Each row comes from the steps of one path. Every step used is in the known rows, and no mark comes twice. Write the path behind each row, first mark first.
Known rows
kuzegun, gupo, tiper: [ -7 -33  26   9   9  29 -13  21  -6   4  -5  10 -14 -10  36 -23  15 -36
 -11   6   6   7 -72  25  19  20   2]
lubi, pemog: [-14 -36  11 -14  -6 -31  26 -21   9   9 -14  21 -14   8 -11 -13 -10 -25
  14 -39   3  -6   3 -16   7   5  12]
tiper, ronul: [ 20   1 -13  -5  21 -14   3  21   2  -6   5   7 -19  13  28  25   9  15
   1   7   0  -4 -18 -16 -37 -16 -34]
kuzegun, gupo, zogus, muset, pemog, kugasa, zule: [-35 -59 -66   4  10 -14   7 -28 -24 -60 -16 -19   2  10  25 -27 -23 -45
  -8 -13  13  25 -12   5 -38  30  -3]
ronul, pemog: [-15  36   3  36 -10  37  23 -25   9  -3  -8  -5 -14 -14 -12 -28 -28 -31
  43 -25  -2 -11   1  -2   1 -12  12]
lubi, pemog, ronul, tiper, gupo, dasi: [-57 -24   5  17   3 -20  19  86   9 -22   6  34 -22 -26 -41  -9 -14 -22
  43 -20   6  -9 -29 -15  -2 -39  -2]
ronul, pemog, kugasa: [ -5 -10 -15  28   5  -1   9 -15 -23 -15 -21 -20   5 -13 -11  -9 -13 -19
  25 -36   1  -5  -1  -1 -53   4   5]
lubi, pemog, ronul, tiper, gupo, videzu, kugasa: [-57 -77   6 -26  31 -30 -15 -13   2 -22   3  16  12   8  -5 -38 -24   6
  50 -46 -30  -1 -18   0 -26 -41 -17]
muset, zogus: [-16   3  13  16 -40   2  14   2 -19 -23  22  -1 -10  -4   2 -22   7   4
  31   9  27   2   4   5  25  48  20]
zogus, muset: [ -8  -4 -27 -12  10 -15  -4  -8  28 -21 -10  25   3 -13  29  16  -1   5
 -12 -14   4  29   4   5 -17 -15   9]
dasi, gupo, tiper, ronul, pemog, kugasa: [ 20 -19  -7   8  35  -8  12  -4 -22 -12 -21   3 -15  -7  26  -5   8 -17
   8 -28   1   2 -36   7 -74  -7 -17]
kugasa, pemog, ronul, tiper, gupo, videzu: [-82 -17   0  25   8  44  -8  30 -13   3  -5  46 -11 -14  15 -23 -35  -3
  74  -4 -26   7 -30   3  17 -59 -26]
lubi, pemog, ronul, tiper, gupo, zunufom: [-52 -71   3  38   2  13 -22  69   1 -43   0  56  -2 -22 -26 -25  -3 -15
  54 -26  -5 -27  16  10  13 -62  -9]
kugasa, zule: [-24 -15 -32 -11 -14  11  19 -44 -12 -22 -17  -8 -15  22  16 -13 -32 -13
 -27   7  -8  21   4  -6  13  -5 -11]
lubi, pemog, kugasa, zule: [-29 -71 -39 -22  -8 -34  29 -54 -30 -26 -36  -8 -11  25   7 -12 -31 -24
 -24 -31  -6  21   4 -16 -25   9  -7]
tiper, gupo: [-22 -11   1  25  14   8 -28  12 -15   5  11  23   6  -7  -7  10  12   2
  -5 -27  -5 -27   8 -22  25 -33 -12]
lubi, pemog, kugasa: [ -4 -69  -9 -13   8 -54  12 -12 -24  -6 -24   0   6   4  -9   2   1 -15
   2 -48   4   0  -1 -13 -49  17   6]
ronul, tiper: [-23  -6  26  -1  -9  37 -13  30  -3  -7  17  14 -29 -14  -1 -30 -28  -1
  19   9   8  31   5  22  18 -29   9]
tiper, gupo, videzu, kugasa, zule: [-52 -54 -36 -30  22  -2  -5 -72  -2 -29 -12 -12  12  30  23 -42 -38  -2
 -10 -21 -42   9  -9  -6  -8 -15 -25]
pemog, ronul, tiper, gupo: [-44 -25  12  29  -2  14 -27  59 -34 -21  20  38 -18 -14 -13  11  -8   9
  27 -13   9   0   7  -6  25 -76 -19]
muset, pemog, ronul, tiper, gupo: [-61  -9   9  27  -2  19 -25  54 -36 -34  31  38 -24  -7 -11  -3  -9  -2
  41 -26  12  -8   8  -7  20 -65 -15]
kugasa, pemog: [-36  25 -27  19 -19  -5  10 -13  11  -3 -20   7 -10  -7  23   5  -9 -12
  17   7   6  -3 -22  -8  -3   1  -5]
videzu, kugasa, pemog: [-34   0 -34  -6  -1 -42  -7 -41  23 -26 -14 -14   9   3  21  -7  -6   0
  10 -10  -1  -8 -24  -4 -38   6  -5]
dasi, gupo, videzu: [  0 -46  15 -24  47  15  13 -16  -2  32  -2  37   0 -11  28 -28 -13 -19
  27  -1 -32  18 -13  23 -10  -4 -12]
lubi, pemog, ronul: [-18 -44  -8  -3 -18 -61  38  20 -20 -24 -19  21 -12  12 -21  30  -3  -6
  39 -22  15   0  -6 -16 -19 -27 -12]
muset, zule, kugasa, pemog, ronul, tiper, gupo, zunufom: [-90 -57 -34  43  -6  14 -43  61 -12 -67   1  44   0 -17   1 -21   5   0
  57 -20  -8 -20   8  12   6 -57 -15]
muset, zule: [-20   9 -15 -20   8  30 -11 -25  -8 -13  23 -14 -18  23  14 -31  -4  15
   3  -9 -11   3  22  16   0  -4  17]
videzu, kugasa, zule: [-23 -40 -39 -37   4 -28   3 -72  -1 -46 -11 -31   4  33  17 -25 -28   0
 -36 -10 -16  17   1  -3 -22   0 -12]
gupo, zogus, muset, zule, kugasa: [-42 -28 -54 -13   2 -38 -25 -14   5 -45 -11  -6  16  10  11 -12  21  15
   5 -20   5  23  -3   1  -7  17  11]

Write each row's path
[-28 -17  13   6 -19   7   1  59 -24 -33  10  19 -29  -9 -10   2 -23  10
  40  17  17  34  -2  19  -1 -53  -8]  pemog, ronul, tiper
[-50  -1  -5  18 -31   4   8  50 -17 -36  -2  23 -35 -14   4   5 -30   3
  51  21  22  32 -16  14  -3 -54 -11]  kugasa, pemog, ronul, tiper
[-59  -7 -42  16 -28 -49  -3 -11  -5 -20 -32   9   4  -6  23  21   6 -11
  14 -12   9   3 -31 -25  -6  15 -13]  zule, kugasa, pemog
[-18 -23 -51   6   1   3  27 -45 -28 -38 -30 -21 -20  19  23  -8 -39 -20
  -6 -18  -9  15  -6 -15 -48 -11 -24]  tiper, ronul, pemog, kugasa, zule
[-68   9 -15  36  -3  -5   9  90   9 -28   3  28 -20 -33 -23   1 -14 -15
  45   5   8  -7 -42 -10  -8 -41 -10]  kugasa, pemog, ronul, tiper, gupo, dasi
[-27 -25 -44  10 -10  10  26 -56 -30 -35 -33 -25 -11  12   9 -21 -43 -28
  -6 -22  -9  17   3  -8 -30  -3  -6]  ronul, pemog, kugasa, zule
[-53  27 -22  14  10  21 -17  14  25 -45  21  22  -7  -7  -1 -48  -3 -18
  42 -22  21   2   0  11   9  -8  15]  ronul, tiper, gupo, zogus, muset, pemog
[-75  -3 -66  -2 -17 -36 -12 -31   5 -41 -22  12  -6   3  48   9   2   1
  11 -24   4  20 -16 -12 -14   5   4]  zogus, muset, zule, kugasa, pemog
[-64 -22  -8  -2 -11  -3   2  28  -5 -38  -5  14 -19  -7  12 -20 -40   9
  66  12  -2  34 -29  23 -25 -49 -17]  gupo, videzu, kugasa, pemog, ronul, tiper
[-27   6 -38 -28  18  18 -15 -31  14 -30  15   7 -15  13  38 -19  -5  20
  -5 -20  -8  26  26  21 -14 -16  25]  zogus, muset, zule
[-67  -8 -19  19   7 -30   0  73  17 -41   6  12  -8 -26 -25  -9 -12  -7
  40  -7   3 -11 -43  -8 -29 -38 -11]  videzu, kugasa, pemog, ronul, tiper, gupo, dasi
[-22 -11 -40   0  -2  17  26 -45 -22 -37 -40 -19 -25  24  32 -22 -28 -17
 -13 -14 -11  17 -36  -5 -39  -6 -23]  gupo, tiper, ronul, pemog, kugasa, zule
[-57 -16 -55  36  -7 -38 -20  40  18 -50 -27  34  13 -27   0  13  10   5
  36   0  28  23 -25  -5   4 -39 -10]  zule, kugasa, pemog, ronul, tiper, gupo, zogus, muset
[-71 -14 -78  30 -18 -61  -5  25 -16 -66 -29  17   9   1   7  35  18  16
  45  -6  21   3 -26 -17 -17 -34 -22]  tiper, gupo, zogus, muset, zule, kugasa, pemog, ronul
[-67 -64 -31 -26  11  -1  -3 -38 -16 -48  -7  -2  -3  26  18 -35 -50   4
  12 -12 -32  26 -10   3 -11 -47 -31]  pemog, ronul, tiper, gupo, videzu, kugasa, zule
[-24 -49 -47 -25  20 -51 -22 -19  -3 -40  -4   9  11   3  21  -7  29   5
  -5 -22   8  29   5   9 -13  13   9]  dasi, gupo, zogus, muset, zule, kugasa
[ 10  20   2 -15  17   9   0  22  14  -5 -11  12 -26  21  43   2  25  20
 -10  14  -3   0 -65   1 -21  -9 -32]  gupo, tiper, ronul
[-61 -31 -54   2   5   9  -7 -21 -22 -62 -11  -2  -8  13  12 -42 -27 -19
  -2 -20   9  25   2   2 -15 -10  -5]  ronul, tiper, gupo, zogus, muset, pemog, kugasa, zule
[  2   4 -14  19  16   6   9   0 -14 -20 -26 -13 -12   1  17  -8   3  -6
  19 -28  -2  -5 -44   0 -67  -3 -15]  gupo, tiper, ronul, pemog, kugasa
[-41 -29 -49 -17  -4  -7  14 -47 -39 -49 -13 -22  -8  32  20 -23 -26 -22
 -16 -22  -3  13   3  -5 -35  18 -10]  muset, pemog, kugasa, zule
[-64 -56 -21  39   7   2 -41  55   9 -63   1  36  13 -23  -9 -24   0   0
  50 -14  -8 -28   1  17 -15 -61 -19]  videzu, kugasa, pemog, ronul, tiper, gupo, zunufom
[-84 -13 -23  33  -9 -32   2  92   0 -39  -5  28 -11 -32 -22  11  -5 -14
  43  -9  10  -4 -48 -21  -8 -33 -15]  zule, kugasa, pemog, ronul, tiper, gupo, dasi
[-74 -16 -18   2  14   3 -21 -25  19 -13  -6  11   3  -7  27 -39 -30  -2
  43 -17 -23   0 -32   3 -14 -26 -13]  ronul, tiper, gupo, videzu, kugasa, pemog
[-44   9 -44  22   0 -32   5  37  -8 -66   2  20   6   4 -13  14  14   0
  53 -15  27 -10 -10  -5 -23 -30 -14]  tiper, gupo, zogus, muset, pemog, ronul
[-49 -17 -64   2   2 -48  -6 -26  10 -34 -23  15   1  -7  37  -5  16  -9
  14  -7  17  21 -19   2 -14  12   3]  dasi, gupo, zogus, muset, zule, kugasa, pemog
[-50 -58   0 -19  33 -14 -28   0  -2 -28  10   6  19   5   1 -32 -19  20
  44 -26 -30   1 -18   9 -29 -44 -23]  pemog, ronul, tiper, gupo, videzu, kugasa
[-40   6 -38  -4  -8 -38  18  22 -12 -68   4  21  -9  11  10  27   2   2
  43 -20  21  10  -4   0 -43 -24  -9]  zogus, muset, pemog, ronul
[ 13  30  11  16  22  30  26 -12  12   0 -11  19 -40  -4  32 -21  -2 -25
  25 -15  -1  -5 -44   6 -23 -25 -16]  dasi, gupo, tiper, ronul, pemog
[-28 -16  -4  -1   3  -7   6  52  -6 -54  19  34 -29 -15  -4 -22 -12 -11
  54  10  36  39   0  35 -16 -41   1]  dasi, gupo, zogus, muset, pemog, ronul, tiper
[-59 -25 -41  13   2 -48   3   4 -12 -39 -19  11  14   5  11  20  -7  13
  53 -12 -11 -11 -36 -12 -42 -43 -36]  tiper, gupo, videzu, kugasa, pemog, ronul
[-41 -17 -31  12  21  -7 -28  21 -12 -49   6   6  10 -10  -2 -29   6  -9
  27 -35  18   6  -3   9 -41   0   8]  ronul, tiper, gupo, zogus, muset, pemog, kugasa
[ 34  -9  11 -27  40  -9   4  17   5   4  -3  31 -32  12  54   6  33   7
 -23  10   2   9 -56  10 -29 -16 -35]  dasi, gupo, tiper, ronul
[-45 -30  -7  21  -6   9  -3  72 -12 -60  22  21 -28 -21  -2 -21 -22 -28
  67   9  38  34 -17  31  -9 -29   3]  kuzegun, gupo, zogus, muset, pemog, ronul, tiper
